What can hang from each mark:
suve: bikid livo
delilom: kosa
fali: kosa livo sobuvov
bikid: dukika lobaf suve
kosa: bariz delilom livo
livo: bariz delilom fali kosa sobuvov suve
sobuvov: fali livo
dukika: bikid

Every row comes from one small tree of marks. The marks that hang from a mark follow it in brackets, in alphabetical order. Every link used is in the known rows. Which tree was each row made from?
In the rows, zero is written as 128.
Known rows:
fali[livo[kosa suve]]: [108 145 118 182 142 134 133  94 122 127 103  97 150 132 154 123 150 144
 123 115 121 111 107 125 124 127 156 105 151 115  96]
bikid[suve[livo]]: [146 131 118  87 115 176 124 228  72 149  85 135  73 154 126  94  91 138
  95 136 107 110 115 144  88 164 145 135  92  86 104]
sobuvov[fali]: [158 110 112 150  90 170 135 160  98 114 116 155 107 137 150 102  93 110
 111 105  92  90 162 142 122 139  74 109 123 122 120]
delilom[kosa[bariz livo[sobuvov]]]: [139 101 124 125 170 111 101 125 134 104  97 153 158 141 113 106 113 124
 120 109 146 160 125 164 112 128 116 200  66 157 120]
delilom[kosa[livo[bariz]]]: [124 124 131 125 165 113  90 108 129  94 157 123 146 131 137 107 130 128
 109 140 107 122 139 130 126 121 153 200  87 110 139]
delilom[kosa]: [145 114 124 136  87 138 103 137 116 117 120 169 115 118 152  83 101 134
 121 145 141 122 158 112 119 126 137 184  85 117 126]
livo[bariz fali[sobuvov] kosa[delilom]]: [116 132 147 141 117  48 107  91 175 160 148 178 106 133  98 181 116 154
 135 228 152 154 133  89 136  76 140  83 216 122 126]
fali[sobuvov]: [149  96 119 170  87 114 124 106 107 119 121 182  90 131 135 108 124 128
 120 167 105 182 146 125 120 117 109 101  95 114 110]
livo[sobuvov]: [166  96 121 139 127 120 128 125 117 107 127 162 106 140 135 112 116 126
 125 171 110 129 148 147 107 154  95 103  85 149 107]
suve[bikid livo[bariz fali kosa]]: [115 149 143  50 136  88 136 172 164 161 151 122 100 105 118 171 112 233
 117 142  90 106 145  69 108  71 192 129 194 102 122]
livo[bariz fali kosa sobuvov suve]: [119 156 143 105 178  55 117 110 190 140 183 115 150 135  96 182 132 132
 138 181 108 113 132 121 131 105 163  53 183 161 142]
kosa[livo]: [133  90 119 147 163 135 118 139 101  86 108 122 138 130 141 104 112 125
 111 109  94 119 130 148 126 153 128 148  89 111  82]
suve[livo[bariz]]: [132 136 104  93 115 130 124 187 103 119 170 120 120 156 130 106 139 137
 115 170  92 132 129 124  96 138 136 123 104  84 146]
kosa[bariz livo[delilom sobuvov]]: [117  98 134 131 167 102 142 136 153 144 119 104 165 165 115 137 117 115
 114 103 136 175 109 177 114 162  75 116 110 183 107]
bikid[dukika suve[livo[sobuvov]]]: [189 144 132  77 134 162 162 174  93 151 107 159  65 141 107 114 129  98
 101 170 126 112 106 142  75 183 144 128  96 115 110]
delilom[kosa[livo[fali sobuvov suve]]]: [130 140 145  83 204 104  94 127 170 103 113 141 154 103 127 118 108 105
 123 129 151  86 110 148 147 111 181 155 102 156 107]
fali[kosa]: [125  99 134 131  88 138 121 132 108 126 132 145 105 114 130 120 120 146
 174 153 125 135 122 120 115 135 113 133 100 109 136]
fali[kosa livo sobuvov]: [122 108 128 175  83 123 131  57 114 143  91 174  67 119 155 137 167 164
 159 169 123 169  87 119 106 106 120 119  98  98 119]
kosa[delilom livo[bariz fali suve]]: [ 92 153 148  98 206 104  80 116 163  93 184  93 202 124 121 140 117  76
 118 134 165  96 106 159 183 116 160 105 154 105 134]
kosa[livo[bariz delilom fali[sobuvov]]]: [ 97 122 152 113 154  57 125  96 185 156 155 126 125 141 127 177 128 128
 107 160 101 163 113 127 142 114 151  75 167 138 123]
sobuvov[fali livo[bariz delilom kosa]]: [123 131 124 159 107 118 155 159 145 183 134  80  90 147 110 157 140 148
 141 142  54 121 141 120  84 123  91 106 247 198 149]
bikid[dukika lobaf suve[livo[fali]]]: [143 166 110  79 105 171 145 200  85 135  80 156  84 141 113 144 103 103
 100 120 134  51 128  94 139 180 220 144 128  70 138]
bikid[suve]: [143 113 141 140 119 159 109 158  89 138  99 139  90 153 131 113  77 121
  93 130 106 122 146 150 116 165 131 124  94 104 109]
suve[livo[fali kosa]]: [120 130 115  83 113 110 142 220 130 157  90 150 102 124 117 135  96 194
 131 153 111  88 122  87  95 116 188 115 181 107  81]
dukika[bikid[lobaf]]: [156 101  92 163  71 132 125 140  94 124  68 157 111 169 175 111 110 136
 142 113 119  95 191  90 147 171 121 141  91  66 137]
bikid[dukika lobaf suve]: [154 137 117 162 102 174 134 126  64 115 103 148 100 147 119 133 116  76
 101 118 129  86 160 112 150 198 155 145  92  91 147]
fali[kosa sobuvov]: [131 100 133 152  70 117 126  97 114 144 122 179  73 117 122 127 140 151
 179 183 123 183 117 113 110 106  99 114 100 110 134]
livo[delilom fali sobuvov]: [133 114 152  96 115  85 140 137 182 168 136 148 108 136 138 159  91 139
 120 166 138 109 135 127 124 144 120  56 154 182 107]
fali[livo[bariz kosa[delilom]] sobuvov]: [122 134 128 195 116  85 118  38 143 150 124 155  96 150 132 159 169 165
 123 220 143 167 105 104 115  91 114 108 177 111 121]
kosa[livo[delilom sobuvov suve]]: [127 131 135 111 193 123 134 129 163 131 134  81 165 136 134 120 135  87
 127 130 135 129  97 170 129 164  89  95 115 186  99]
sobuvov[fali livo[suve]]: [139 127 105 161 120 182 128 169  91 103 112  98 124 115 134  85 128  80
 138  78  75 110 134 168 121 120 107 117 149 159 139]
kosa[bariz livo[suve]]: [ 94 124 118 148 183 136 108 139 117  87 136  78 223 146 113 101 124  77
 120  43 134 171 114 186 155 138 132 127  85 112 123]
fali[kosa[bariz] sobuvov[livo]]: [100  85 116 176  80 110 127 120  98 148 102 147  94 120  80 124 159 148
 199 135 110 247 101 147  94  94 120 142 121 147 157]
sobuvov[fali[livo]]: [149 118 109 176 100 178 140 111  98 111  86 145 108 141 188 112 117 127
  92  82  89  75 132 149 119 136  92 117 123 106 109]
kosa[delilom livo[bariz sobuvov[fali]]]: [165 125 125 120 185 132 107 124 137 100 148 137 132 153 120 136 120  86
 111 163 120  82 121 175 125 140  36 131 139 156 132]

Write each row's tree:
[131 144 138 114 220 109  88 101 150  86 186  95 185 145 108 123 152  66
 127 176 156 125  96 180 147 139  87 114 109 143 137] : kosa[delilom livo[bariz sobuvov suve]]
[156 124 127 144  94 157 150  90  97  87 140 146 119  95 151 129 137 131
 110  90 132 101 189  75 168 143 140 171  97 103 143] : suve[bikid[dukika lobaf]]
[106 147 113  81  64 140 141 211 138 185 114 134 145 151 133  88 110 144
 122 115 185 169 118 119  96 131 124 179 113 130 145] : suve[livo[delilom[kosa[bariz]]]]
[110 121 127 171 126  86 159  90 165 189  89 113 134 172 131 168 138 175
 124 130 143 162 103 136  87 142  97  92 169 185 105] : fali[livo[delilom kosa[bariz] sobuvov]]
[159 144 106  92  90 180 165 157  82 101 125 145 103  99 141 113 147 148
 114  97 133  93 161  64 141 138 152 189  95  83 136] : suve[bikid[dukika lobaf] livo]
[132 142 116  71  89 123 145 202 155 185 117 148 129 156 120  99 118 143
 132 150 184 167 110 130  79 133 102 161 102 170 142] : suve[livo[delilom[kosa[bariz]] sobuvov]]
[148 141 164 116 127 151 156  75 134 107 186 110 160  71 148 106 147 102
 111  73 148 139 156 109 161 116 144 127 110 107 125] : livo[suve[bikid[dukika]]]
[133 150 176  89 134 126 149  82 160 114 176 119 160  58 147 135 123 116
 107  65 155 109 156 103 182  97 190 103 144 111 126] : livo[fali suve[bikid[dukika]]]
[103 113 114 205 118 114 143 100 117 140  86 121 153 162 137 143 130 174
 114  92 117 157 122 135 107 126 141 123 143 115 103] : fali[livo[kosa[bariz]]]
[141 149 118  62  98 154 158 163 112 115 117 156 103  86 142 144 123 159
 107  93 139  63 160  59 156 122 199 164 131  81 132] : suve[bikid[dukika lobaf] livo[fali]]
[ 87 150 124 189 139 129 117  94 137 139 108 102 203 153 128 128 139 121
 134 100 204 150  94 147 144 115 121 117 168 113 117] : fali[livo[kosa[bariz delilom] suve]]
[163 124 131 132 104 123 169 158 165 195 104 139  84 146 122 156 103 150
 135 158 111  93 144 124  81 145  41  80 205 211 106] : livo[delilom kosa sobuvov[fali]]
[124 124 126 137  96 156 108 139 110 134 153 120  86 121 105 130 141 119
 194 168 119 112 111 142 108 109  70 155 189 148 187] : sobuvov[fali[kosa[delilom]] livo[bariz]]
[ 95 138 165  82 195 127  99  86 155 103 191  66 166  82 118 144 159 147
 158  91 112 141 111 130 151  93 131 156 107 107 159] : fali[kosa[livo[bariz suve[bikid]]]]
[127 165 142 121  97 163 164  88 142 127 169  87 160  96 150 136 154  97
 123  71 176 109 168  77 189 147 127 129 133 136 160] : livo[delilom suve[bikid[dukika lobaf]]]
[110 134 144 124 176 106  93 110 156 110 115 148 160 108 122 127 114  81
 127 143 182 138  95 151 181  95 147  99 142 115  90] : kosa[delilom livo[fali[sobuvov] suve]]
[151 143  94  68 133 137 123 161 111 104 154 141  94 143 128 144 150 182
 117 167  98 103 159  98 120 122 110 159  80 124 169] : suve[bikid[lobaf] livo[bariz sobuvov]]
[140 154 128 134 113 168 145  85 108  81 158 112 161  86 144 120 152  97
 122  68 154 103 177  85 190 135 148 150  98 106 158] : livo[suve[bikid[dukika lobaf]]]
[124  85 120 166  83 122 124 116  96 139  98 155  47 100 106 116 162 157
 195 177  91 202 100 124  92 105 126 143 129 146 133] : fali[kosa sobuvov[livo]]
[108  98 123 151 155 133 104 137 107  94 112 126 194 151 112 105  99 101
 118  90 179 160 115 174 146 142  93 164 108 109 103] : kosa[bariz delilom livo]
[154 149 142  66 116 137 164 126 124 121 195 121 115 100 136 122 165 151
 102 126 108 135 148  93 115 114 155 154 117  82 150] : suve[bikid[dukika] livo[bariz]]
[166 135 124 109 175 127 105 121 147 101 136 146 114 138 132 127 124 107
 109 145  84  79 138 154 104 118  86 180 107 162 149] : delilom[kosa[livo[bariz sobuvov[fali]]]]
[142 122 123 127 208 128 113 127 128  83 131 108 165 128 124 105 138  88
 125 126 113 121 106 178 129 149 113 114  81 151  94] : kosa[livo[sobuvov suve]]
[ 94 106 138 123 167 110  99 145 139 105 104 136 192 141 110 136  75 110
 114  83 188 134 115 165 169 121 141 140 141 109  98] : kosa[bariz delilom livo[fali]]
[ 71 136 156 100 111 121 128 154 161 178 133  78 126  90 117 145 135 130
 198 123 144 130  84 128 130 117 170  93 196 175 146] : sobuvov[livo[delilom fali[kosa] suve]]
[ 82 147 135 154 114 108 147 145 162 182 143  71 201 153 104 139 119 121
 144  93 165 183 127 133 127 131 111  81 181 160 133] : livo[delilom kosa[bariz] suve]
[ 99 155 133 159 118 109 110  33 141 132 169 117 121 128 143 148 205 121
 161 173 118 179  77 134 130  95 131  86 105  93 180] : fali[kosa livo[bariz suve] sobuvov]
[149 155 133 128 127 132 161 156 178 181 120 105 124 138 122 149 117 109
 141 138 130  97 126 139 103 134  50  60 203 215 121] : livo[delilom kosa sobuvov[fali] suve]
[110 149 108 159 128 180 114  78 100  85 107 106 150 113 185 123 149 146
 103  58 131  84 151 105 180 118 151 149  84 102 139] : fali[livo[suve[bikid[lobaf]]]]
[136 142 116 153 124 170 143 101  89  81 139  91 131  77 129 113 173 103
 139  66 119 116 160  97 173 126 172 178 126 137 157] : sobuvov[livo[suve[bikid[dukika lobaf]]]]
[ 78  95 133 133 102 108 115 155 121 142 107 124 126 114  90 146 113 155
 189  94 121 168 104 143 121 107 173 136 154 141 154] : sobuvov[livo[fali[kosa[bariz]]]]
